Every row comes from one small tree of marks. Brackets hold a mark, then the marks that hang from it, in alphabetical order. Every link used is in the known rows. Which tree was each row made from?
Known rows
[zivi [samaz [dinuza kupe [sasefa taza]]] zabap]: [  5  22 -13 -30   1 -18 -35   8 -10   6  -9 -12 -11  -9   1  14  17  -7
 -37  19   4 -26   8 -15   6  19  27  13]
[tezev [gupo [sasefa [dinuza zabap] taza] taze]]: [ 23 -12  15 -15   5 -13 -38  58 -23 -14  -1  -7  -7  -9 -13   7  13  25
 -12  23  12 -12  24   1  -5  60  -8  13]
[taze [dinuza kupe [sasefa taza] zabap]]: [ 26  -3   2 -18   3 -17 -37  19  -9  35  -7   4  -5  -1 -25  18   0 -15
 -20 -11  13 -28  10  -1  -5  24   2  23]
[dukul devav]: [-14  23   0  -4  -4   6   1 -18  -2  -9   2  -6   4   4  -2  -1 -11   5
   1 -10   4  -9  -5   5  -1  -9  -6   1]
[gupo [taze [dinuza kupe sasefa]] tivodu]: [ 29  21  -5   2  -6  -9 -19  22  12 -52  -8  11   2  -7   2   9 -24   1
   2   5   7  -7   3  -7   4  16  -5  -7]
[zivi samaz [zabap [dinuza [sasefa taza]]]]: [-16  10  -2 -35   0  -7 -55  34  -4  43  -4  -8  -6  -6 -13   4   6  -4
 -34  34  14  -7   9 -14 -13  30   9  30]
[samaz [dinuza [sasefa taza] zabap] zivi]: [-10 -23   4 -37   4 -17 -24  34 -24 -11  -2  -8   5 -16 -11  17  -6  -1
 -21  15  12 -23  39 -12  18  32  10   5]
[dinuza kupe [sasefa taza]]: [ 17  -3  -4  -4   5 -15 -13  -7 -15  35  -4   5  -5 -13 -14  11  15 -34
 -26  -6   3 -26   4  -2  -4  11   2  25]
[taze [dinuza kupe [sasefa gupo taza] zabap]]: [ 21 -13   5 -12   1 -21 -35  30 -17  34 -12   8  -9  -1 -29  11   3 -24
 -13  -5  15 -25  12   0 -16  39  -1  27]
[devav dukul kupe]: [ 15 -40  -5 -18   7 -19 -18 -23 -24  11   1 -14  -4 -10 -10   4 -28 -20
   6   2  -6 -10  -8  -6   3 -17 -12 -35]
[tezev [gupo sasefa taze]]: [ 19   7  12   3   6   1 -10  39 -14 -28   2  -5   3 -14  -3   5   0   5
 -12  25   2   8  20 -11   3  34  -6  -7]
[gupo [sasefa taza]]: [  1  -3   4  -7  10  -5  -4   4 -10   1  -1   1  -3  -8 -27  14  14 -27
 -27  14   5  -2  13   0 -10   3  -7  22]
[samaz [dinuza kupe sasefa] [zivi zabap]]: [ 15  -3 -11 -30   0 -19 -18  15 -23 -13  -8  -1   4 -15   8  14 -11  26
 -15  39   0 -22  28  -8  41  24  41 -20]
[tezev [gupo sasefa tivodu]]: [ 17  28   1  14  -3  -9  -9  20  -9 -44  -5   6  -1 -15 -11  18  -7   2
  -3  49   3  44  14  -5  -2  12   9   1]
[zivi samaz [zabap dinuza]]: [-11  17  -5 -25  -6  -1 -43  23   6   5  -5  -6  -5   4  -5  -4  -3  19
 -10  38   6   6  -2  -9  -2  17  18   1]
[tezev [gupo taze tivodu]]: [ 14  15   4  16  -4  -6  -3  29   8 -57   2  -5  -3  -7  16   0  -9  11
  14  29   6  32   5 -11  -7  20  -9 -10]
[devav kupe]: [  8 -31  -4 -14   4 -10  -4 -10 -10   4  -3 -11  -1  -5  -9   2 -14 -10
  -1  -3  -5 -21 -10  -2  -3  -5   1 -18]
[taze [dinuza kupe sasefa]]: [ 17  14  -6  -5  -3  -7 -21   0  -8  19  -8  15  -1  -3 -12  10 -11   1
  -5  -6   3 -20   0  -4   5  12  10  -1]
[tezev [gupo tivodu]]: [  7  22  -2  18  -7 -10  -3   9   0 -28  -2   1  -6  -6   3   7  -6  12
  13  35   5  42   2  -6  -7   7   7  -3]
[tezev [gupo [sasefa [dinuza kupe zabap]] tivodu]]: [ 51  23  -7   5 -10 -25 -39  31 -22 -44 -13  13  -7 -12 -20  19  -2  30
   6  45   3  16  10  12  14  39  30   1]
[dinuza kupe sasefa]: [ 26   5  -7  -1  -1  -8 -15   0 -14  20  -5   8   1 -14  -5   7   1 -16
 -15  -5  -4 -22   3  -1  12  14  12   7]
[taze [dinuza [sasefa gupo taza] zabap]]: [ -1 -18  12 -18   2 -12 -35  47 -14  34  -7   0  -6   1 -22  11  -2 -15
 -10  -1  20 -13  19  -4 -24  39 -13  30]
[zivi [zabap dinuza]]: [  0  -4  -3 -22  -1  -6 -28  23   4  18  -4   2  -1   9   5  -4  -7  39
   1  39   4  13   3   1  13  20  21   5]
[samaz [dinuza kupe sasefa zabap] zivi]: [ 21 -10  -6 -28  -3 -19 -26  23 -27 -24  -8   3   8 -19  -8  15 -16   8
 -12  13   0 -32  30  -7  43  33  33 -16]
[dinuza kupe [sasefa [gupo taze tivodu]] zabap]: [ 48  -1   3   3  -5 -19 -31  57  -1 -53  -9   0   1 -18   1   4 -12 -27
  -3  10   6 -11  15   0   5  49  -4  10]
[sasefa dinuza gupo]: [ -9 -11  -2   2  -7  -7 -10  14 -18   2  -7  11 -10   3  -1 -11   4  23
  25   5   2 -12  -2   9 -12  25   3   0]
[dinuza sasefa]: [  3   0   1  -7   0   1 -15  15 -10  19   0   1   6 -12   2   6  -4  -8
 -14  -4   1 -10  10  -4   4  15   0  10]
[tezev [gupo taze]]: [ 10   1   9   7   2  -1  -4  27  -5 -18   5  -8  -2  -5  13  -5   0  14
   6   9   3   7   7 -12  -4  29  -9 -11]
[tezev [gupo [sasefa taza] [taze dinuza] tivodu]]: [  7  20   9   6   4  -9 -11  33   3 -55  -3   3  -7  -4 -16  16  -7   6
  -3  42  18  32  16 -13 -23  22 -17   4]
[zabap dinuza]: [-11   1  -4 -10  -2  -3 -17   7  -2  10  -3  13  -1   4  -6  -8  -6  19
   9  15   2   6  -4  -1   8  12  10   4]
[gupo [sasefa taza] taze tivodu]: [ 12   7   6   0   7  -8  -4  22  11 -71  -1  -3  -1 -12 -13  12   1 -29
 -19  26   9  10  14  -3 -11   9 -23  15]

Which tree is each row?
[  7 -20  -5 -32   4 -24 -35  16 -22  37  -6   7  -2 -13 -23  10  -5   0
 -25  49  12 -22  23  -6  13  31  25  11]  [samaz [zivi [zabap [dinuza kupe [sasefa taza]]]]]
[  2   8   9   4  -1   2  -8  29   0 -15   2  -2  -3   6   8  -4 -12  32
  15   9  10  10   5 -15 -10  26 -10 -19]  [tezev [gupo [taze dinuza]]]
[-12 -25   3 -28  -3 -12 -36  51 -26  22  -7   7   2 -12  -9   0 -20  15
  -5  58  11  -5  30  -8   9  49  20   1]  [samaz [zivi [zabap [dinuza [sasefa gupo]]]]]
[ 10  21 -12 -21  -7 -14 -35  27 -19  -9 -14  -7  -9 -11   7   4   6   0
 -18  27  -2 -20   9 -13  10  34  34  -1]  [zivi [samaz [dinuza kupe [sasefa gupo]]] zabap]
[ -7 -25  11   1   8  -6   3  23  -2 -13   0  -6 -10  -1  -2 -11  14 -27
  -2  -2  10 -16   6  -5 -28  25 -30  14]  [sasefa [gupo taze] taza]
[ 46  15   1  -7  -6 -13 -38  46  12 -54  -9   4   4  -7  -3  13 -26   1
  -1   3  10  -9  10  -3  12  33  -2  -2]  [gupo [taze [dinuza kupe sasefa zabap]] tivodu]
[-17   0  -3  -4  -4 -19 -26  28  -9   0  -9  17  -8  -9 -15   1  -4 -18
   1  35  14  17   7  -4 -21  31  -4  36]  [zabap [dinuza [sasefa [gupo tivodu] taza]]]
[ 10 -15  15 -26   6  -4 -36  55   3   4   1 -10   2   0  -6   9  -8  -4
 -18 -13  19 -27  21 -10 -10  39 -25  18]  [gupo [taze [dinuza [sasefa taza] zabap]]]
[ 35   5  -1 -15  -4 -11 -39  26  -8  17  -9   7   3  -3 -16  15 -13   4
 -10 -10   7 -23   9   1  13  27  12   6]  [taze [dinuza kupe sasefa zabap]]
[-30 -23   2 -20   3 -16  -3  18 -34  -7  -6   4  -3 -17 -10   7   0 -14
  -8  23  10 -21  31 -15  -1  29   5   3]  [samaz [dinuza [sasefa gupo taza]] zivi]
[ 11  14   4   5   0 -16 -19  34 -11 -57  -3   3 -10 -11  -8   9   5  19
   2  43  11  15  14  -3 -16  37 -10   7]  [tezev [gupo [sasefa dinuza taza] taze tivodu]]
[ 33 -10   7 -20   6 -14 -37  37  -2   5  -4  -2  -1  -3 -14  11  -3 -13
 -19 -16  15 -38  14  -6  -2  39 -13  15]  [gupo [taze [dinuza kupe [sasefa taza] zabap]]]
[-16  16  -5 -36   1  -9 -36  25  -6   4  -5 -19  -6  -7   8  12  12   1
 -35  23   8 -14  16 -19  -3  19  15  15]  [zivi [samaz [dinuza [sasefa taza]]] zabap]
[  3 -12   1  -2  -7 -25 -26  33  -4 -27 -10   3 -14   2 -13   3   6   5
  18  21  15   5   4  13 -24  31  -5  24]  [sasefa [dinuza zabap] [gupo tivodu] taza]
[ 30  -5   3  -9  -4 -14 -37  38 -17  18 -13  11  -3  -2 -19   9 -11  -7
  -1  -3   8 -24  11   1   0  40   9  10]  [taze [dinuza kupe [sasefa gupo] zabap]]
[ 40   9  -7  -6  -2 -28 -35  14  -9 -40 -13  11  -9  -8 -33  20   8  -2
  -9  28   7  -6   7  18   3  22  13  22]  [gupo [sasefa [dinuza kupe zabap] taza] tivodu]
[ 20  15   4   3   2  -1  -7  29  11 -87  -3   1   5 -14  -3  10 -13 -12
  -8  27   2  14  13  -3   5  12 -12  -3]  [gupo sasefa taze tivodu]
[ 42   5  -2   5  -8 -22 -30  38  -9 -24 -13   8  -2 -16 -11  11  -9 -29
  -3  16   4   0  11   6   4  35  11  18]  [dinuza kupe [sasefa [gupo tivodu]] zabap]
[ -1 -12   2 -34  -2 -10 -27  39 -24 -26  -4  -4  12 -18  -2  15 -21  16
 -10  17   5 -20  36 -11  34  34  20 -13]  [samaz [dinuza sasefa zabap] zivi]
[  4 -15  -8   5  -2 -23  -8 -10 -22  17 -11  14 -20   3 -18  -8  24  -3
  12   3   4 -29  -8  12 -20  23   5  15]  [sasefa [dinuza kupe] gupo taza]
[  4   7  -1   9  -7 -10 -12  28  -5 -22  -8   7  -1 -14   0   6 -11 -22
   3  22   5  13  10  -3 -11  21  -3  15]  [dinuza [sasefa [gupo tivodu]]]
[-13 -16  12  -3   6  -4  -2  26   3 -12  -2   0 -12  10  -8  -9   1  -8
   9  -3  17 -11   4  -8 -34  21 -30   7]  [sasefa [gupo [taze dinuza]] taza]
[  2  16   2   3  -5   0  -4  22  26 -72  -3   3  -1   6   7   1 -24  17
  18  12  11  15   0  -7  -8   4 -16 -14]  [gupo [taze dinuza] tivodu]
[-14 -22   8 -15   4  -9 -28  46 -13  14  -2   7  -4  -8  -6 -12   3 -15
  -6  12  13 -19  13 -10 -16  53 -19  28]  [zabap [dinuza [sasefa [gupo taze] taza]]]
[ 14   5  -3   1  -4 -10 -18  14 -17  20 -12  18  -6  -3 -14   4  -9 -10
   3  -1   5 -20   3  -3  -7  25   7   4]  [taze [dinuza kupe [sasefa gupo]]]
[ -4 -15   1 -28  -2 -11 -11  26 -15 -44  -3  -5   7  -5  -3   7 -16  27
   3  18   5 -11  26  -6  30  20  21 -24]  [samaz [dinuza zabap] zivi]
[-11 -20   2 -26   3 -16 -38  42 -15  56  -7   3  -7  -2  -5  -1   6   2
 -15  40  14  -1  16  -4 -12  45   7  37]  [zivi [zabap [dinuza [sasefa gupo taza]]]]
[ 18   2   2 -12  -2 -19 -35  30  -5 -42  -9   4  -5  -6 -26  19   2   5
  -7  31  12   7  15  13  -4  24   1  24]  [gupo [sasefa [dinuza zabap] taza] tivodu]
[  4   8 -14  -3  -9 -25  -5  12 -26 -64 -15  17  -1 -22  -6  11 -19  -7
   8  40   1  -5  22  -8  19  23  28 -16]  [samaz [dinuza kupe [sasefa [gupo tivodu]]] zivi]
[-10 -17   6  -4   4 -10 -11  20 -19  36  -3   1  -6 -10 -11   3  13 -36
 -16   2   9 -15  13  -5 -24  25 -14  31]  [dinuza [sasefa gupo taza]]
[  9   5  -5  -7   3 -13 -17  -8 -10  36  -7  11  -7  -2 -22  13   5 -16
 -16  -8   9 -25   2  -5 -11   9   0  16]  [taze [dinuza kupe [sasefa taza]]]
[ 36 -24  11 -10   6 -19 -29  49 -15   6  -5  -6  -5 -14 -11   1  12 -41
 -21 -10   9 -41  17  -2  -8  54 -15  28]  [dinuza kupe [sasefa [gupo taze] taza] zabap]
[ 35 -10   1 -14   5 -19 -31  17 -15  34  -4  -2  -1 -12 -19  15  11 -32
 -30  -9   7 -30  11   2   3  27   4  31]  [dinuza kupe [sasefa taza] zabap]
[ 11 -11  -9 -23  -1 -18 -23   8 -12   2  -7   9  -1  -3 -15   1 -14  27
  -1  54   4  -8  11   0  26  19  35 -16]  [samaz [zivi [zabap [dinuza kupe]]]]
[ 13 -12   6 -22   4 -13 -35  29 -18   1  -6   0  -4  -4 -28  13  13   9
 -15  12   9 -19  17  12  -1  32   0  24]  [gupo [sasefa [dinuza zabap] taza]]
[ 21  10   4  -4  -3 -23 -38  40 -18 -27  -8   2  -9  -8 -23  20   7  19
  -2  47  14  25  18   7 -10  38   7  21]  [tezev [gupo [sasefa [dinuza zabap] taza] tivodu]]
[  7  -9  10 -15  -4  -6 -37  55 -12  20  -9   3   2   0 -11   8 -16   3
   0  -1  13 -10  18  -3  -8  41  -3  12]  [taze [dinuza [sasefa gupo] zabap]]
[ 15  -2  10   0  -7  -8 -21  59  17 -72  -8   0  -3   7  -1   0 -23   8
  23  14  16  14   9  -2 -13  33 -18  -4]  [sasefa [gupo [taze [dinuza zabap]] tivodu]]
[ 12  -5 -12 -24   0 -19  -3   0 -13 -34  -8  -2  -1  -4   5   8  -9  33
  -2  41  -1 -11  18  -4  36  10  42 -30]  [samaz [dinuza kupe] [zivi zabap]]
[ 12   6  -1  12   0 -20  -2  10  11 -53 -10  11 -16   5 -13  -2  -3 -21
  15  13  15   1  -5  -2 -29  13 -18   4]  [sasefa [gupo [taze [dinuza kupe]] tivodu] taza]
[ 10  16  -8 -21  -7 -13 -56  36 -16  27 -14   6  -9 -11 -15  -3   0  -8
 -18  37   4 -16   2 -10  -1  45  26  14]  [zivi samaz [zabap [dinuza kupe [sasefa gupo]]]]
[ 20   5  12 -13   5 -10 -28  50  17 -72  -5  -3   0  -1 -24  19 -12  -8
 -13  22  20  11  21  -3 -11  23 -21  14]  [gupo [sasefa taza] [taze [dinuza zabap]] tivodu]
[ 15 -10  -8 -29  -2 -18 -37  23 -21  22  -8  10   5 -15 -15   7 -18  19
 -15  50   5 -18  21  -5  30  35  35  -6]  [samaz [zivi [zabap [dinuza kupe sasefa]]]]
